Each row was made from one small tree. Brackets hold a mark, then the marks that hang from it, in the order of their numbers. Every link used is in the known rows. Write each row's tree.
Known rows:
(Q819 Q391 Q482): [ 0.13  0.38 -0.30  0.42  0.08  0.11 -0.04 -0.28 -0.12  0.33 -0.11  0.26
 -0.37  0.30  0.05  0.49 -0.36  0.37  0.14  0.11 -0.35  0.30]
(Q38 (Q482 Q819)): [-0.21 -0.05 -0.02  0.10 -0.11 -0.03  0.08  0.25 -0.24 -0.13 -0.12  0.19
 -0.02  0.15 -0.32  0.52 -0.26  0.04  0.07  0.06 -0.08 -0.10]
(Q819 Q391 (Q482 (Q776 Q52))): [ 0.15  0.36 -0.36  0.39  0.01  0.28  0.22 -0.08 -0.09  0.31 -0.09  0.09
 -0.37  0.24  0.05  0.29 -0.05  0.33  0.02  0.20 -0.28  0.22]
(Q776 (Q52 Q38)): [ 0.06 -0.02 -0.48  0.27 -0.26  0.08 -0.03  0.10  0.13  0.00  0.04  0.18
 -0.20  0.11 -0.34  0.14 -0.03 -0.02  0.15  0.07  0.17 -0.04]
(Q482 (Q776 Q52) Q819): [ 0.07 -0.06 -0.21  0.17 -0.15  0.40  0.49  0.34  0.00 -0.09 -0.11 -0.14
  0.09  0.26 -0.25  0.07  0.00  0.08 -0.06 -0.02 -0.18  0.00]
(Q482 (Q819 Q391)): [-0.07  0.17 -0.22  0.32  0.01  0.22  0.13  0.11 -0.08  0.13 -0.07  0.38
  0.02  0.47 -0.15  0.35 -0.43  0.21  0.14 -0.16 -0.35  0.23]
(Q615 (Q38 Q482) (Q776 Q52)): [-0.16 -0.12 -0.04  0.28 -0.12  0.24  0.13  0.45 -0.28 -0.12 -0.08  0.08
  0.29 -0.01 -0.21  0.32 -0.38  0.26  0.02  0.23  0.22 -0.33]
(Q482 Q373 (Q776 (Q52 Q38)) Q819): [-0.17 -0.13 -0.02  0.05 -0.10  0.30  0.41  0.42 -0.28 -0.11  0.09 -0.14
 -0.04  0.09 -0.27 -0.12  0.38  0.19  0.13 -0.02  0.11  0.16]
(Q391 (Q819 (Q482 Q373 Q776))): [ 0.32 -0.13 -0.14  0.00  0.00 -0.02  0.08 -0.02 -0.13  0.27 -0.17 -0.32
 -0.27 -0.04  0.13  0.20 -0.16  0.45  0.13 -0.06 -0.37  0.46]
(Q482 Q373 (Q776 (Q52 Q38))): [ 0.06 -0.15 -0.16 -0.07 -0.06  0.38  0.25  0.10 -0.19 -0.07 -0.08 -0.25
 -0.16 -0.13 -0.27 -0.08  0.29  0.16  0.17  0.09  0.29  0.01]
(Q482 Q373 Q776): [ 0.23 -0.18 -0.03 -0.19  0.08  0.49  0.21 -0.15 -0.22 -0.09 -0.35 -0.40
 -0.02 -0.10 -0.22  0.11 -0.07  0.22  0.15  0.00  0.08  0.01]
(Q776 (Q52 (Q38 (Q482 Q373 Q819) Q615))): [-0.22 -0.08 -0.25  0.14 -0.26 -0.04  0.11  0.37 -0.11 -0.05  0.07  0.23
 -0.24 -0.08 -0.22  0.26  0.27  0.00  0.17  0.10  0.39 -0.18]
(Q38 (Q482 Q373) (Q615 Q776)): [-0.10 -0.28  0.10 -0.02  0.01  0.13  0.05  0.14 -0.34 -0.28 -0.40 -0.17
 -0.09 -0.40 -0.02  0.56 -0.15  0.15  0.05  0.11  0.62 -0.53]
(Q819 Q391 (Q482 Q373 Q776)): [ 0.10  0.31 -0.12  0.23  0.16  0.28  0.15 -0.20 -0.33  0.30 -0.13  0.00
 -0.38  0.14  0.07  0.29 -0.04  0.46  0.15  0.15 -0.21  0.34]
(Q52 Q38): [ 0.00 -0.04 -0.43  0.03  0.09 -0.02 -0.28 -0.19  0.15 -0.11 -0.20  0.22
 -0.24  0.10 -0.36  0.28 -0.24  0.21  0.10  0.00 -0.06  0.02]
(Q776 Q52): [ 0.25 -0.06 -0.37  0.31 -0.38  0.24  0.12  0.05  0.08  0.04 -0.04  0.00
 -0.05  0.13 -0.28  0.22 -0.22 -0.12  0.20  0.04  0.12 -0.08]
(Q52 (Q38 Q482) Q776): [-0.30 -0.13 -0.40 -0.16  0.26 -0.22 -0.49  0.07  0.14  0.00  0.01  0.24
 -0.06 -0.14 -0.21  0.37  0.17  0.22 -0.27  0.24  0.09  0.12]
(Q689 Q373): [ 0.45 -0.42 -0.42 -0.01 -0.13  0.15  0.15 -0.24  0.01 -0.14 -0.13 -0.15
  0.17  0.03 -0.12  0.41 -0.41  0.05  0.07  0.06 -0.22 -0.14]
(Q615 Q38): [ 0.09  0.00 -0.14 -0.11  0.07  0.28  0.08 -0.08 -0.12  0.12 -0.36  0.22
  0.27  0.12 -0.15  0.45 -0.57  0.31  0.26  0.03 -0.33 -0.04]
(Q776 (Q52 (Q38 (Q482 Q373 Q819)))): [-0.23 -0.04 -0.26  0.24 -0.30 -0.05  0.03  0.37 -0.14 -0.03  0.20  0.23
 -0.20  0.06 -0.36  0.15  0.20 -0.01  0.20  0.11  0.28 -0.03]
(Q776 (Q52 (Q38 (Q482 Q373) Q615))): [-0.13 -0.09 -0.31  0.11 -0.26 -0.02  0.04  0.26 -0.08 -0.04  0.01  0.16
 -0.27 -0.15 -0.23  0.27  0.23 -0.01  0.19  0.13  0.44 -0.23]
(Q38 (Q482 (Q819 Q391)) Q615): [-0.26  0.04 -0.08  0.00  0.00  0.04  0.21  0.27 -0.23 -0.01 -0.34  0.34
 -0.14 -0.05  0.03  0.73 -0.10  0.12  0.05  0.03  0.09 -0.33]
(Q615 (Q38 (Q482 Q819)) (Q776 Q52)): [-0.28 -0.10  0.02  0.33 -0.13  0.20  0.22  0.61 -0.33 -0.15  0.02  0.16
  0.36  0.09 -0.20  0.28 -0.34  0.28  0.00  0.17  0.14 -0.25]

Write each row's tree:
[-0.18 -0.21  0.01  0.12 -0.02  0.08  0.16  0.33 -0.18 -0.33 -0.36  0.01
  0.00 -0.15 -0.04  0.64 -0.25  0.14 -0.14  0.06  0.32 -0.52]
(Q38 (Q482 Q819) (Q615 Q776))
[-0.07 -0.18 -0.51 -0.24  0.34 -0.04 -0.43 -0.15  0.35  0.03 -0.24  0.14
 -0.05 -0.20  0.03  0.40  0.12  0.28 -0.26  0.12  0.12  0.00]
(Q52 (Q38 Q615) Q776)
[-0.12 -0.03 -0.40  0.22 -0.30 -0.04 -0.03  0.25  0.01 -0.04  0.09  0.22
 -0.25  0.03 -0.39  0.23  0.09 -0.03  0.12  0.15  0.25 -0.12]
(Q776 (Q52 (Q38 Q482)))
[-0.28  0.08 -0.30  0.28 -0.26 -0.02  0.04  0.39 -0.16  0.06  0.23  0.37
 -0.25  0.10 -0.32  0.15  0.21  0.03  0.21  0.11  0.25  0.04]
(Q776 (Q52 (Q38 (Q482 Q373 (Q819 Q391)))))
[-0.14 -0.01 -0.06 -0.17 -0.01  0.24  0.27  0.25 -0.27  0.06 -0.28  0.18
  0.20 -0.03 -0.19  0.42 -0.19  0.25  0.14  0.20 -0.16 -0.19]
(Q615 (Q38 (Q482 (Q776 Q52))))
[-0.27 -0.04 -0.09  0.30 -0.10  0.11  0.25  0.52 -0.22 -0.15 -0.17  0.20
 -0.08 -0.06  0.02  0.56 -0.07  0.12 -0.10  0.10  0.40 -0.44]
(Q38 (Q482 (Q819 Q391)) (Q615 (Q776 Q52)))
[ 0.23  0.00 -0.02  0.18 -0.10  0.20  0.22 -0.10 -0.23  0.05 -0.09 -0.39
 -0.25 -0.04 -0.06  0.18  0.10  0.25  0.14  0.20 -0.02  0.12]
(Q819 (Q482 Q373 (Q776 Q52)))
[ 0.06  0.34 -0.12  0.35  0.06  0.11 -0.03 -0.23 -0.33  0.36  0.00  0.17
 -0.36  0.19  0.08  0.38 -0.20  0.41  0.30  0.08 -0.17  0.39]
(Q819 Q391 (Q482 Q373))
[ 0.17  0.36 -0.30  0.29  0.16  0.27  0.13 -0.25 -0.10  0.27 -0.23  0.07
 -0.36  0.25  0.07  0.38 -0.20  0.44 -0.01  0.17 -0.40  0.25]
(Q819 Q391 (Q482 Q776))
[ 0.26 -0.09 -0.34  0.09 -0.06 -0.11  0.04  0.09  0.04  0.27 -0.09 -0.15
 -0.35  0.02  0.09  0.17 -0.06  0.42  0.01  0.01 -0.39  0.40]
(Q391 (Q819 (Q482 (Q776 (Q52 Q38)))))
[-0.10 -0.05 -0.40  0.14 -0.25 -0.01  0.03  0.24  0.02 -0.05 -0.04  0.20
 -0.27 -0.10 -0.24  0.33  0.16 -0.03  0.11  0.15  0.34 -0.28]
(Q776 (Q52 (Q38 Q482 Q615)))
[-0.31 -0.01  0.04  0.25  0.12  0.23  0.11  0.41 -0.37 -0.10 -0.15  0.28
  0.33  0.16 -0.15  0.42 -0.55  0.46 -0.02  0.12 -0.06 -0.16]
(Q615 (Q38 (Q482 (Q819 Q391))) Q776)
[-0.30 -0.17 -0.40 -0.28  0.30 -0.19 -0.42  0.07  0.16  0.01 -0.16  0.22
 -0.09 -0.33 -0.01  0.51  0.27  0.24 -0.30  0.24  0.24 -0.12]
(Q52 (Q38 Q482 Q615) Q776)
[ 0.18 -0.08 -0.43  0.01 -0.05  0.37  0.22  0.05  0.13 -0.11 -0.24 -0.14
 -0.15  0.02 -0.30  0.08  0.07  0.11 -0.06  0.11  0.01 -0.11]
(Q482 (Q776 (Q52 Q38)))
[-0.12  0.07  0.02  0.04  0.13  0.49  0.41  0.21 -0.38  0.07 -0.09  0.00
  0.00  0.22 -0.12  0.07  0.04  0.33  0.14 -0.11 -0.15  0.28]
(Q482 Q373 Q776 (Q819 Q391))
[-0.29  0.11 -0.09  0.18 -0.05  0.00  0.09  0.28 -0.28  0.01 -0.07  0.36
 -0.08  0.22 -0.25  0.53 -0.24  0.11  0.09  0.05 -0.13  0.00]
(Q38 (Q482 (Q819 Q391)))
[-0.33  0.05  0.09 -0.03  0.04  0.18  0.29  0.36 -0.50 -0.02 -0.09  0.10
 -0.10  0.04 -0.22  0.32  0.08  0.20  0.10  0.09  0.03  0.02]
(Q38 (Q482 Q373 Q776 (Q819 Q391)))
[-0.13 -0.13  0.01  0.11  0.11  0.24  0.02  0.23 -0.29 -0.19 -0.27  0.08
  0.32  0.00 -0.19  0.45 -0.59  0.39  0.00  0.17  0.05 -0.31]
(Q615 (Q38 Q482) Q776)
[ 0.08  0.31 -0.16  0.33  0.02  0.29  0.24 -0.03 -0.32  0.34  0.01  0.01
 -0.38  0.14  0.07  0.19  0.10  0.38  0.17  0.17 -0.10  0.30]
(Q819 Q391 (Q482 Q373 (Q776 Q52)))
[ 0.29 -0.23 -0.30  0.22 -0.11  0.34  0.10 -0.03  0.13 -0.20 -0.43 -0.18
 -0.01 -0.16  0.02  0.43 -0.38  0.08 -0.04 -0.02  0.38 -0.49]
(Q38 (Q615 (Q776 Q52)))
[-0.52 -0.04 -0.25 -0.09  0.30 -0.21 -0.39  0.28 -0.11  0.11  0.21  0.38
 -0.05 -0.03 -0.15  0.29  0.34  0.30 -0.18  0.18  0.12  0.31]
(Q52 (Q38 (Q482 Q373 (Q819 Q391))) Q776)
[-0.27  0.10 -0.10  0.15  0.00  0.37  0.42  0.46 -0.34  0.10  0.16  0.14
 -0.13  0.20 -0.18 -0.12  0.39  0.27  0.16 -0.03  0.06  0.28]
(Q482 Q373 (Q776 (Q52 Q38)) (Q819 Q391))
[-0.45 -0.20 -0.20 -0.27  0.29 -0.23 -0.30  0.25 -0.03 -0.02 -0.01  0.23
 -0.04 -0.29  0.01  0.42  0.41  0.29 -0.20  0.17  0.30  0.02]
(Q52 (Q38 (Q482 Q373 Q819) Q615) Q776)
[ 0.00 -0.16 -0.11 -0.29  0.05  0.20  0.26  0.06 -0.10 -0.19 -0.63 -0.13
 -0.16 -0.34 -0.02  0.66  0.00  0.09 -0.10  0.16  0.21 -0.56]
(Q38 (Q482 Q776) Q615)
[ 0.14 -0.17 -0.37  0.50 -0.14  0.24 -0.11  0.11  0.10 -0.26 -0.04 -0.10
 -0.05  0.09 -0.31  0.09 -0.35  0.12 -0.07  0.05  0.34 -0.20]
(Q615 (Q776 (Q52 Q38)))
[-0.35 -0.12 -0.11 -0.22  0.15 -0.05  0.05  0.22 -0.18 -0.21 -0.25  0.17
 -0.29 -0.20 -0.17  0.36  0.29  0.28  0.01  0.08  0.22 -0.21]
(Q52 (Q38 (Q482 Q373 Q776 Q819) Q615))
[-0.03 -0.23 -0.08  0.05  0.02  0.11  0.04  0.10 -0.11 -0.30 -0.50 -0.10
 -0.09 -0.30 -0.04  0.67 -0.31  0.11 -0.11  0.13  0.44 -0.61]
(Q38 Q482 (Q615 Q776))
[-0.29 -0.03  0.15 -0.17 -0.02  0.22  0.37  0.43 -0.47  0.06 -0.12  0.18
  0.26  0.01 -0.18  0.33 -0.03  0.29  0.21  0.15 -0.11 -0.08]
(Q615 (Q38 (Q482 Q373 (Q776 Q52) Q819)))
